What can hang from each mark
nomig: muzab vediged
nepo: muzab
fenufo: tesa vibo
rubita: muzab
tesa: fenufo muzab
vediged: nomig
muzab: nepo nomig rubita

Every row comes from one small tree of marks. Brackets hold a mark, then the marks that hang from it, in alphabetical order. Every link used is in the known rows. Which tree was each row made from?
Known rows
(nomig muzab): [-29.2  -7.6 -19.0 -22.6  42.3 -26.4  39.3  24.8 -52.6  27.4 -25.0  -0.9
   2.7  13.6  -9.5]
(nepo (muzab (nomig vediged) rubita)): [-11.5  -7.0 -20.2 -11.8  25.5 -29.4  15.5  -8.1 -22.3   9.9 -39.4  -9.9
 -37.3  14.5 -12.6]
(fenufo tesa): [ -2.0 -19.4  -3.6 -23.1  22.1 -27.0  19.4  24.4 -52.3  16.5 -29.7  -3.3
  12.8   7.6 -20.5]
(muzab nepo (nomig vediged) rubita): [-16.9 -12.9 -27.3  11.9  23.7  -8.4  15.0   2.9 -29.6  -2.9 -22.8 -34.5
 -37.2   3.2  -7.3]
(tesa (fenufo vibo)): [  7.1 -14.4   8.8 -23.9  24.5 -35.8  10.0  23.8 -48.4   5.1 -11.4  -7.8
  13.1  21.5   0.9]
(nepo (muzab nomig rubita)): [ -3.8  -4.7 -13.0 -11.2  24.3 -26.9   7.6 -14.8 -17.2   3.9 -23.7 -15.8
 -21.0  17.5 -13.4]
(nepo muzab): [ -2.6 -20.8  -7.6 -28.1  34.6 -37.4  18.7  -0.5 -46.5  25.5 -27.5  -0.7
   1.5  10.8 -20.9]
(tesa (fenufo vibo) (muzab nomig rubita)): [ -2.1   0.6   6.9  -2.0   8.1 -28.0 -23.6  -7.9 -10.3 -26.0  -6.9 -34.9
 -15.0  40.1   7.5]
(tesa fenufo (muzab nomig)): [ -2.5  -8.0   5.7   6.2  41.2 -25.0 -18.9  -0.2 -17.3 -15.0 -14.9 -23.0
  -8.1  32.6  -3.5]
(rubita (muzab nomig)): [-37.5 -11.5 -17.2  -8.3  55.3 -36.5  21.3  20.8 -35.6   9.1 -24.5 -11.9
   3.2  10.3  -8.6]
(nepo (muzab nomig)): [ -8.7 -20.9  -9.8 -13.0  34.7 -35.3   9.6  -7.9 -28.0  20.8 -25.3  -5.5
  -5.3  10.7 -20.9]
(vediged nomig): [ -4.5  -0.3  -7.5  -5.9  60.1 -34.9  24.5  15.7 -38.7  21.3 -18.7  -9.3
  -8.0  15.3  -7.5]
(vediged (nomig (muzab rubita))): [-26.9  15.3 -22.3 -11.0  49.0 -26.5  37.9  11.4 -33.8  20.6 -24.3 -15.2
 -26.2  27.5   3.1]
(muzab nepo (nomig vediged)): [-21.1 -28.1 -23.9  10.1  33.4 -13.3  17.4   9.7 -40.2  13.5 -24.1 -23.4
 -23.0  -3.9 -16.3]
(rubita (muzab nepo (nomig vediged))): [-51.7 -32.7 -30.0   3.6  43.8 -24.8  22.3  16.5 -49.4  15.4 -33.8 -25.3
 -18.2  -2.7 -11.2]
(tesa (muzab rubita)): [ -3.5   7.5  -6.9 -10.3  28.8 -22.1  -0.4  -3.3 -30.0 -16.1 -18.0 -27.5
 -17.9  25.5  -6.5]

Which tree is each row?
[-13.5 -23.4 -19.0 -14.2  35.2 -34.8  15.4  -0.2 -35.1  27.5 -41.3   1.6
 -21.6   7.9 -21.5] : (nepo (muzab (nomig vediged)))
[-12.0 -30.6   1.0 -13.2 -32.2 -20.6 -13.5 -16.8 -47.9  -4.0 -15.3 -44.5
  -9.8  15.2 -10.8] : (fenufo (tesa (muzab nepo rubita)) vibo)
[-12.4 -10.3 -17.8  12.6  22.2  -7.0   9.3  -3.5 -24.1  -8.6  -8.0 -40.3
 -21.2   3.5  -7.1] : (muzab nepo nomig rubita)
[ -7.8 -28.6   9.0 -25.4  -7.0 -38.2  -6.6   3.0 -52.6  13.0 -22.4 -15.4
  10.5  18.8 -17.4] : (fenufo (tesa muzab) vibo)
[-43.5 -29.0 -29.0 -10.1  31.8 -14.9  41.6  17.6 -66.2  34.0 -33.1 -14.9
 -19.0   1.3 -11.3] : (nomig (muzab nepo) vediged)
[-20.3 -47.5   1.4   2.2 -21.0 -22.3 -19.5 -17.8 -39.4   9.0 -12.7 -39.8
  -2.0   8.3 -19.7] : (fenufo (tesa (muzab nepo nomig)) vibo)
[-22.3 -32.3 -10.2   2.6 -29.3 -16.7 -16.0 -16.6 -34.4  -1.3 -27.3 -44.9
 -31.8  11.8 -12.1] : (fenufo (tesa (muzab nepo (nomig vediged) rubita)) vibo)
[-35.1  -3.8 -25.9   1.4  35.9 -14.5  33.4  -2.3 -40.9  19.9 -16.6 -33.3
 -30.3  17.9   2.0] : (vediged (nomig (muzab nepo rubita)))
[ -5.5 -12.5  -3.2  19.1  18.7  -6.3 -25.1 -17.6 -12.9 -32.4  -6.2 -52.1
 -26.3  29.9   2.1] : (tesa fenufo (muzab nepo nomig rubita))
[ -8.1 -18.9   4.5  11.1  -4.3 -16.7 -28.5 -20.1 -19.3 -25.5  -0.3 -52.3
 -20.4  29.5   4.5] : (tesa (fenufo vibo) (muzab nepo nomig rubita))
[-30.8   6.0 -28.9 -21.5  33.7 -20.9  43.8  25.3 -48.3  16.5 -39.7  -5.8
 -30.4  17.0  -1.3] : (nomig (muzab rubita) vediged)
[-45.4 -30.5 -21.7   2.6  41.9 -24.6  16.5   8.8 -42.7  10.9 -18.2 -29.9
  -1.8   1.0 -10.0] : (rubita (muzab nepo nomig))
[ -8.9 -28.2   1.0  17.8  28.8 -12.4 -22.6 -12.5 -26.4 -15.2  -6.7 -41.9
 -11.0  25.2  -4.6] : (tesa fenufo (muzab nepo nomig))
[-10.2   8.1 -22.4  -0.8  36.6 -18.6  21.0  16.0 -22.3  -3.5 -30.5 -15.8
 -32.4  11.4  -5.0] : (muzab (nomig vediged) rubita)
[ -7.2  -2.0   0.5  -1.8   9.8 -29.1 -17.1  -0.5 -18.7 -18.6 -24.2 -29.3
 -32.5  36.0   6.1] : (tesa (fenufo vibo) (muzab (nomig vediged) rubita))
[-15.9 -12.9 -12.0  16.3  15.9  -8.0 -14.8 -23.8 -16.5 -19.6  -7.9 -49.7
 -29.5  14.1  -6.7] : (tesa (muzab nepo nomig rubita))
[  6.2   6.5   3.7  -8.4  32.1 -20.8 -11.2   0.8 -25.9 -28.1 -16.6 -27.3
 -16.4  39.3   4.8] : (tesa fenufo (muzab rubita))
[ -4.2 -15.2  11.8  -3.4  17.7 -36.0 -21.9  -1.3 -23.2  -7.8  -7.8 -23.4
  -1.1  32.8   0.4] : (tesa (fenufo vibo) (muzab nomig))
[-21.4 -26.2 -16.2  10.3  -6.3  -7.6 -12.0 -13.4 -29.5  -8.7 -33.7 -43.8
 -38.5  13.1 -15.2] : (fenufo (tesa (muzab nepo (nomig vediged) rubita)))
[-39.4 -13.6 -34.6  -7.9  21.5  -9.5  39.1  13.5 -55.0  16.4 -31.6 -24.6
 -33.6   7.3  -5.8] : (nomig (muzab nepo rubita) vediged)
